Known rows, with every step that occurs:
w, h:  1.09 -0.79  4.01  0.86  1.40 -0.97 -2.25 -1.66 -5.21  1.16 -1.85 -0.21 -1.89 -2.20 -2.92  3.08 -2.77  3.64  0.19 -0.60 -2.59
q, t: -1.41 -0.46  1.14 -0.93  2.69 -2.18 -0.67 -3.32  1.68  1.43  0.70 -0.63  0.64 -4.19 -1.90  2.45 -3.84 -1.68 -1.43  1.72  0.28
j, q, t: -0.03 -2.44  3.22 -0.16  1.71  1.99 -4.82  0.33 -0.43  5.09 -1.03 -1.07  0.65 -2.40 -2.27  0.81 -5.07 -1.13 -2.94  1.14 -1.73
c, k, h, j, q: -2.05 -2.74  2.79  3.32 -1.52  3.18 -1.08  3.06 -2.63  3.41 -1.45 -0.85  3.46  1.13  4.09  1.27 -2.79  1.60  1.88  2.48  1.37
c, k: -2.03 -2.32  2.31  3.82  0.13 -0.08 -3.37  0.53 -2.26  3.36 -1.56 -2.69  3.26 -0.23  0.49  3.01 -2.07  1.59  0.19  2.98  2.70
g, h, j:  1.07  1.62  2.55 -1.05  0.72 -0.34  2.20 -0.05 -1.48  0.81  1.02  1.97  0.24  0.23  1.27  3.26 -1.37  2.53  4.42  3.02 -2.38
v, q, j, h, k, c:  3.40 -0.90 -0.45  2.09 -0.15  0.16 -3.85  0.37  0.72 -1.16  3.99 -2.41  1.56 -0.43 -1.23 -1.42 -4.85  0.60 -2.11  2.33 -0.13
j, h, k: -0.07 -1.35  1.46  2.88  0.03  0.73 -2.10  1.91 -0.65  0.33  3.67 -0.02  2.50 -0.25  3.53 -0.29 -0.76  0.58  3.52 -0.02 -0.37
d, h, k, c:  0.12 -3.97 -0.30  6.59 -2.36  2.14  1.48  0.60 -1.44  0.16  1.86  0.75  1.99 -1.97  0.03  0.65 -1.14  1.30  1.08  2.12  0.87
v, q:  3.43 -1.34  2.37  1.59 -0.33  1.60 -4.15 -1.88 -1.13  1.32  1.52 -4.76  0.80 -2.22 -3.27  0.30 -3.56 -0.13 -1.95  3.34  0.25
h, k, c, t, q, j:  0.60 -2.38  1.85  4.71 -0.39 -1.23  0.79  3.37 -0.66 -3.57  1.34  3.54  2.04 -0.87 -1.63  0.22 -0.25 -0.41  0.18  3.81 -0.23
c, t, q, j, h, k: -0.07 -0.04  1.22  3.11  1.96 -0.48 -2.18 -0.12  0.47 -0.75  1.82  0.85 -0.45 -1.51 -2.65  1.77 -2.02 -0.97 -1.51  0.54  0.61
t, q, j:  2.02  0.66  1.66  1.41  1.69 -2.36 -3.27 -3.73  1.30  1.04  1.02  1.50 -1.35 -0.49 -5.37  0.72 -2.24  0.28 -3.73  0.83  1.06
q, j, h: -0.92  0.87 -2.10 -0.69  1.31 -1.42 -5.13 -1.69 -1.23  2.12  1.42 -0.58 -0.53  0.68  0.84 -0.12 -2.38  1.89 -0.69 -0.72 -0.23
c, t, q, j: -0.14  0.06  1.23  2.33  1.98 -0.65 -2.88 -1.60 -0.63  0.42  0.14  0.06 -1.53 -1.98 -4.49  2.49 -1.83 -0.74 -2.74  1.24  0.74
c, t: -1.64 -1.15  1.45  1.90  0.86  1.19 -2.89 -0.25 -3.88  1.54 -1.29 -2.09 -0.62 -2.66 -1.65  2.94 -0.36 -0.39  0.09  2.20 -0.03
w, h, k:  0.82 -1.19  5.15  1.36  1.24 -1.19 -0.47 -0.16 -4.02 -0.93 -1.29  1.46 -0.44 -1.99 -1.99  2.33 -2.38  2.77  1.32 -0.40 -2.72
d, h, k: -0.73 -2.97  0.52  4.71 -1.48  2.45  0.45 -1.61 -1.10  1.65  1.10 -0.46  1.38 -2.23  0.05  1.10 -1.34  0.77  1.07  0.76  1.07
w, h, k, c:  1.71 -2.16  4.33  3.24  0.33 -1.52  0.53  2.02 -4.36 -2.43 -0.56  2.69  0.16 -1.69 -1.99  1.92 -2.17  3.32  1.27  0.95 -2.95
h, g: -1.89 -2.30  2.31  1.50 -0.09 -1.17 -2.35 -2.56 -3.25  0.43 -0.34  3.54  0.00 -0.17  0.77  3.73 -2.10 -1.68  1.67  4.24 -1.46
w, h, j, q:  1.17 -0.15  3.51  1.10  1.19  0.84 -1.81  0.91 -6.07  1.63 -0.83 -0.20 -2.57 -0.85 -0.93  1.87 -3.94  3.38  1.86 -0.03 -4.14

Rows:
-1.07  0.54 -1.27 -0.37  1.18 -1.55 -3.85 -0.65 -0.40  0.68  1.77  0.64  0.45  0.85  1.50 -0.62 -2.13  1.25  0.11 -0.53 -0.31 -> q, j, h, k
 1.27 -2.17  1.06  6.01 -0.29  0.40 -0.61  4.28  0.20 -2.03  5.14  1.84  2.76 -0.36  2.20 -0.26 -0.94  0.39  2.60  1.15 -0.27 -> j, h, k, c, t, q
-0.10 -1.60  4.21  1.32  1.28 -1.93 -1.57 -2.21 -5.18 -0.42 -1.37  3.36 -1.87 -1.25 -1.43  4.66 -4.22  1.88  1.10  0.85 -3.53 -> w, h, g
-0.68 -1.39  2.40 -0.37 -1.39  4.07  0.90  1.35 -2.15  2.36 -0.28  1.38  0.53 -0.52  3.56 -0.70 -2.49 -0.03  2.12  1.35 -1.91 -> k, h, j, q, t
 2.10 -1.32  4.32  1.21 -0.27 -1.01  2.87  2.59 -0.04 -1.65  0.72  4.85  3.05 -0.15 -0.08  2.68 -0.73  2.38  2.90  3.63 -2.15 -> g, h, k, c
 1.59  0.73  3.43 -0.91  0.60  1.33  0.55  1.50 -1.79  2.40  0.46  1.90  0.33  0.67  1.01  2.60 -2.53  2.42  3.48  2.61 -3.31 -> g, h, j, q
 1.69 -2.24 -0.78  6.26 -0.32 -0.75 -1.14  3.53 -1.58 -2.07  2.82  2.00  0.58 -0.92 -2.28  0.90 -1.22  1.05 -1.13  3.47 -0.09 -> k, c, t, q, j, h
 1.10 -2.63 -0.70  6.52 -0.34 -1.23 -0.80  3.25 -1.56 -2.83  2.98  3.78  0.62 -0.46 -1.50  1.69 -1.88  0.22 -0.70  4.14 -0.56 -> k, c, t, q, j, h, g
 2.91 -0.01 -0.47  0.54  0.53  0.48 -5.39 -1.85  0.32  0.90  3.24 -4.03  0.44 -0.71 -1.67 -0.81 -5.17  0.66 -2.67  1.31  0.12 -> v, q, j, h
-0.70  0.14  0.91  0.30  1.07  1.66 -1.37  1.14 -2.10  2.81  1.28 -1.10 -0.64 -0.90  1.26  0.24 -3.59 -0.87  1.86  2.82 -2.16 -> h, j, q, t
 0.00  0.12  0.67  2.86  2.03 -0.35 -3.07 -0.87 -0.13  0.28  1.59  0.01 -1.14 -1.64 -3.11  2.16 -2.19 -0.52 -2.11  0.43  0.67 -> c, t, q, j, h
-2.07 -3.19  3.09  3.18 -1.41  1.91 -1.37  1.26 -2.03  3.07 -2.16 -0.84  3.95  0.17  2.66  2.08 -1.99  1.83  0.70  2.07  2.45 -> c, k, h
-1.50 -3.14  3.37  0.42 -2.16  2.09  0.25 -1.29 -2.99  0.71 -1.41  4.65  1.02 -0.01  3.23  1.77 -1.43 -0.60  1.99  2.33 -1.41 -> k, h, g
 1.14  0.93  3.20 -1.50  1.50  0.52  1.46  0.99 -0.05  2.00  1.01  2.23  0.55 -0.21  0.85  2.99 -3.80  1.58  2.84  2.51 -3.19 -> g, h, j, q, t
-0.85 -1.68 -1.37  3.83 -0.63  3.68  0.02 -1.02 -1.42  3.80  2.15 -1.84 -0.52 -2.02  0.98  0.93 -4.21  0.48  0.97  1.01 -0.24 -> d, h, j, q, t
-2.46 -2.48  2.52  2.74 -0.64  2.36 -0.14  2.54 -0.95  3.02 -0.82 -0.56  3.68  0.23  3.91  1.61 -4.07  0.72  1.25  2.32  1.44 -> c, k, h, j, q, t
 2.64 -0.17  0.88  3.76  1.06 -2.35 -1.99 -0.45  2.40 -1.15  3.86  3.15  0.33  0.31 -2.99 -0.41 -2.41  0.57 -2.21  0.72  0.73 -> t, q, j, h, k, c
 0.75 -2.34  0.64  4.81 -0.84  0.42 -1.13  4.06 -0.96 -1.16  4.44  1.22  3.15  0.02  3.50 -0.74 -0.49  1.12  3.49  1.32 -0.64 -> j, h, k, c
 2.06  0.53  1.45  2.40  1.68 -2.13 -2.71 -1.95  2.62 -0.11  3.33  2.24 -0.10  0.11 -2.98 -0.11 -2.56  0.19 -2.20 -0.23  0.90 -> t, q, j, h, k
